What can hang from each mark:
q270: q222
q130: q471
q499: q177 q194 q471 q766
q222: q194 q766
q937: q471
q471: q735
q177: q544
q194: q499 q638 q735 q937
q735: q471 q766
q638: q471

Every row comes from one small tree of marks. The marks that hang from a mark follow it in brackets, in the order of their numbers. Every link used is in the known rows. Which tree was each row made from?
In the rows, zero is written as 128.
Known rows:
q270[q222]: [152 104 121 121 172 166 117 159 162 134 148 128 145 109 166 171 104 119
 166  93 153  65  80 160]
q222[q194 q766]: [141 119 129 120 201 156 119 151 164 142 143 137 144 126 164 165 133 108
 147 121 161  78  66 156]
q194[q638]: [132 117 121 120 173 131 102 163 155 109 160 137 148  99 161 166 119 120
 161  85 141  54 112 156]
q499[q177 q194 q471 q766]: [ 94  85 139 126 157 151  91 191 117 199 168 156 153 122 170 163  75 107
 133 151 129 119 119 164]
q270[q222[q194]]: [167 115 120 119 186 174 118 147 170 154 145 127 147 117 159 168 121 111
 156 122 173  82  65 157]
q471[q735[q766]]: [108  89 126 111 196 124 105 162 155 162 156 150 145 122 165 157 120 132
 124 106 132  95 106 165]
q194[q499[q766] q638[q471] q735]: [128 121 128 113 175 100 106 135 149 125 158 155 158 110 153 186 124 114
 136 166 159  85 122 168]
q499[q177 q471[q735]]: [118  88 129 126 167 128 110 184 134 194 167 148 149 113 166 156  90 128
 135  95 130 105 106 165]
q937[q471]: [ 95  98 122 117 156 141 113 156 155 127 161 142 140 104 165 167  96 132
 160  86 137  68  93 164]
q130[q471[q735]]: [121  84 123 117 181 136 119 198 161 169 163 147 139 108 168 153 104 136
 147 116 151  88  84 168]
q638[q471[q735[q766]]]: [112  91 130 108 186 108 106 141 157 144 160 154 147 126 168 171 118 138
 130 111 143  89  94 174]
q499[q177 q766]: [120  88 131 125 169 130  92 185 144 162 154 146 148 120 171 156  83 114
 132  75 119  82 107 170]
q270[q222[q194[q638 q937] q766]]: [176 129 122 124 223 164 135 112 163 102 147 125 154 112 141 181 168 106
 163 175 179  84  85 150]
q194[q499[q177 q766] q638 q735 q937[q471]]: [101 112 125 124 181  96 115 131 137 130 165 155 160 100 136 177 123 121
 124 150 133 104 149 160]
q270[q222[q194[q499[q471] q735] q766]]: [153 123 129 121 205 172 147 122 153 174 141 138 155 124 147 188 142 102
 145 222 194 124  76 151]
q222[q194[q499[q177] q638 q937[q471]] q766]: [127 129 126 126 192 117 135  92 157 111 157 144 157 112 140 179 153 116
 143 125 158 105 114 151]
q499[q194]: [114 116 128 120 163 155 100 181 147 151 159 142 146 114 171 163  99 115
 146  97 142  74  93 152]
q735[q471 q766]: [ 98  87 127 110 183 120 104 131 148 136 153 152 147 121 169 165 125 131
 147  83 130 104 116 158]
q735[q471]: [120 101 123 115 167 129 109 149 149 143 156 144 146 111 169 162 113 126
 162  65 137  90 101 155]
q177[q544]: [133 122 117 128 174 126 105 173 148 129 166 135 146 103 182 153  77 121
 156  54 130  66  79 166]
q222[q194[q499[q177] q638 q735 q937] q766]: [154 151 128 130 221 109 129 123 157 124 147 142 162 116 136 177 164 105
 120 139 162  94 109 143]
q194[q499[q766] q937]: [136  93 122 118 167 115 114 140 144 159 157 151 159 105 158 168 107 106
 141 114 145 107 126 162]
q270[q222[q194[q499[q471] q638 q735]]]: [161 133 121 119 191 155 131 123 152 162 154 137 160 104 137 186 146 106
 150 213 194 115 106 149]
q499[q194[q638 q735]]: [111 142 127 122 190 143  98 184 144 126 161 141 151 106 152 170 127 115
 136 149 146  62 110 146]
q222[q194[q937[q471]]]: [119 109 119 118 178 136 122 131 158 139 162 140 150 104 148 167 125 124
 149 121 157  87  87 158]

Write each row's tree:
[132  91 128 114 164 140 112 138 139 211 157 155 158 116 158 167 107  98
 140 180 171 141 113 166]
q222[q194[q499[q471 q766]]]
[154 151 123 122 224 120 134 115 160 119 148 142 161 109 134 181 175 104
 132 176 176  93 107 143]
q222[q194[q499 q638 q735 q937] q766]
[140 129 122 120 213 159 157  93 164 133 142 136 154 117 134 190 157 115
 142 206 187 113  77 150]
q270[q222[q194[q499 q735 q937[q471]] q766]]
[107 121 129 112 200 100 100 137 157  87 157 150 151 114 154 187 138 130
 134 141 145  56 110 164]
q194[q638[q471] q735[q766]]
[ 87  99 136 119 179 157  98 198 118 196 165 157 154 117 159 169  95 106
 128 222 145 113 112 161]
q499[q194[q735] q471 q766]
[147 119 126 123 209 144 127 139 160 133 147 137 151 117 154 168 144 107
 145 128 162  83  77 153]
q222[q194[q937] q766]
[ 94  98 133 124 196 116 104 151 118 167 179 158 162 114 147 169 132 125
 118 172 129 131 152 153]
q499[q177 q194[q638 q937] q471[q735[q766]]]
[171 123 125 119 196 172 140 110 172 150 135 131 149 128 159 178 140 103
 154 144 187 106  69 153]
q270[q222[q194[q499] q766]]
[140 116 126 115 222 161 114 140 169 151 138 136 149 128 148 174 142 116
 124 173 168  92  78 156]
q270[q222[q194[q735[q766]]]]
[115 153 122 136 202  98 104 152 120 122 179 145 162 105 154 162 119 124
 132 105 121 104 121 145]
q499[q177[q544] q194[q638 q735[q471] q937]]
[116  94 127 121 187  87 119 119 131 163 173 159 166 105 145 173 135 125
 124 136 136 138 164 157]
q194[q499[q177 q471[q735[q766]]] q638 q937]
[140 133 125 117 216 118 141 101 152 153 144 149 160 122 142 175 169 112
 133 157 173 129  96 141]
q222[q194[q499 q735[q471] q937] q766]
[ 96 119 135 122 192 125  88 171 124 158 163 156 156 124 152 164 126 116
 121 158 126 115 136 152]
q499[q177 q194[q638 q735[q471]] q766]
[149 132 126 126 204 101 108 137 147 160 154 149 167 111 133 169 143 102
 110 155 155 112 132 153]
q222[q194[q499[q177 q766] q638 q735 q937]]
[139 128 120 135 159 103 109 154 148 145 164 140 152 109 182 155  69 118
 142  11 126  87  96 163]
q194[q499[q177[q544]]]
[146 110 121 120 166 126 129 123 144 181 162 147 163 102 150 173 123 105
 149 141 176 123 109 152]
q222[q194[q499[q471] q937]]
[128 114 123 135 150 108 114 153 130 165 173 146 156 104 181 161  62 116
 149  56 131 110 106 165]
q194[q499[q177[q544] q471]]
[ 98  70 127 111 198 127 113 182 162 162 161 155 140 118 168 156 116 139
 132 135 144 102  98 170]
q130[q471[q735[q766]]]
[159 101 129 123 174 151 115 120 140 186 157 144 162 117 147 177 121  98
 146 190 173 142 126 163]
q270[q222[q194[q499[q177 q471 q766] q638]]]
[153 137 125 118 195 137 124 116 166 125 147 140 152 117 153 174 157 103
 150 135 175  95  99 150]
q222[q194[q499 q638] q766]
[115 127 128 110 186  88 110 112 159  98 155 155 157 113 153 192 142 125
 132 137 156  76 123 161]
q194[q499 q638[q471] q735[q766]]
[120 123 123 119 207 139 131 110 156  96 160 139 150 106 140 177 162 119
 157 169 161  84  98 154]
q222[q194[q638 q937[q471]] q766]
[185 136 124 118 200 135 147  66 168  95 149 134 161 115 143 201 170 107
 165 176 199  96  86 155]
q270[q222[q194[q499 q638[q471] q937] q766]]
[113  98 129 120 177 144 100 173 132 163 164 150 156 112 160 164 104 107
 136 151 138  99 115 159]
q499[q194[q937] q766]
[ 90  86 136 124 189 123 107 161 120 194 174 160 159 121 156 164 111 126
 112 151 127 136 131 156]
q499[q177 q194[q937] q471[q735[q766]]]
[117 112 125 120 164 126 121 160 140 171 158 149 155 103 158 176 104 115
 143 138 156  98 112 154]
q194[q499[q471] q735]
[113 103 130 119 176 104 106 146 137 181 151 159 156 125 159 163 108 118
 120 101 131 128 128 158]
q194[q499[q177 q766] q735[q471]]
[164 135 117 118 219 141 128 111 153 126 153 132 160 106 129 179 174 118
 151 180 176 106 102 143]
q270[q222[q194[q638 q735[q471] q937]]]
[179 122 123 122 203 160 148  98 167 141 140 131 157 120 149 182 151 102
 154 152 187 110  78 149]
q270[q222[q194[q499 q937] q766]]
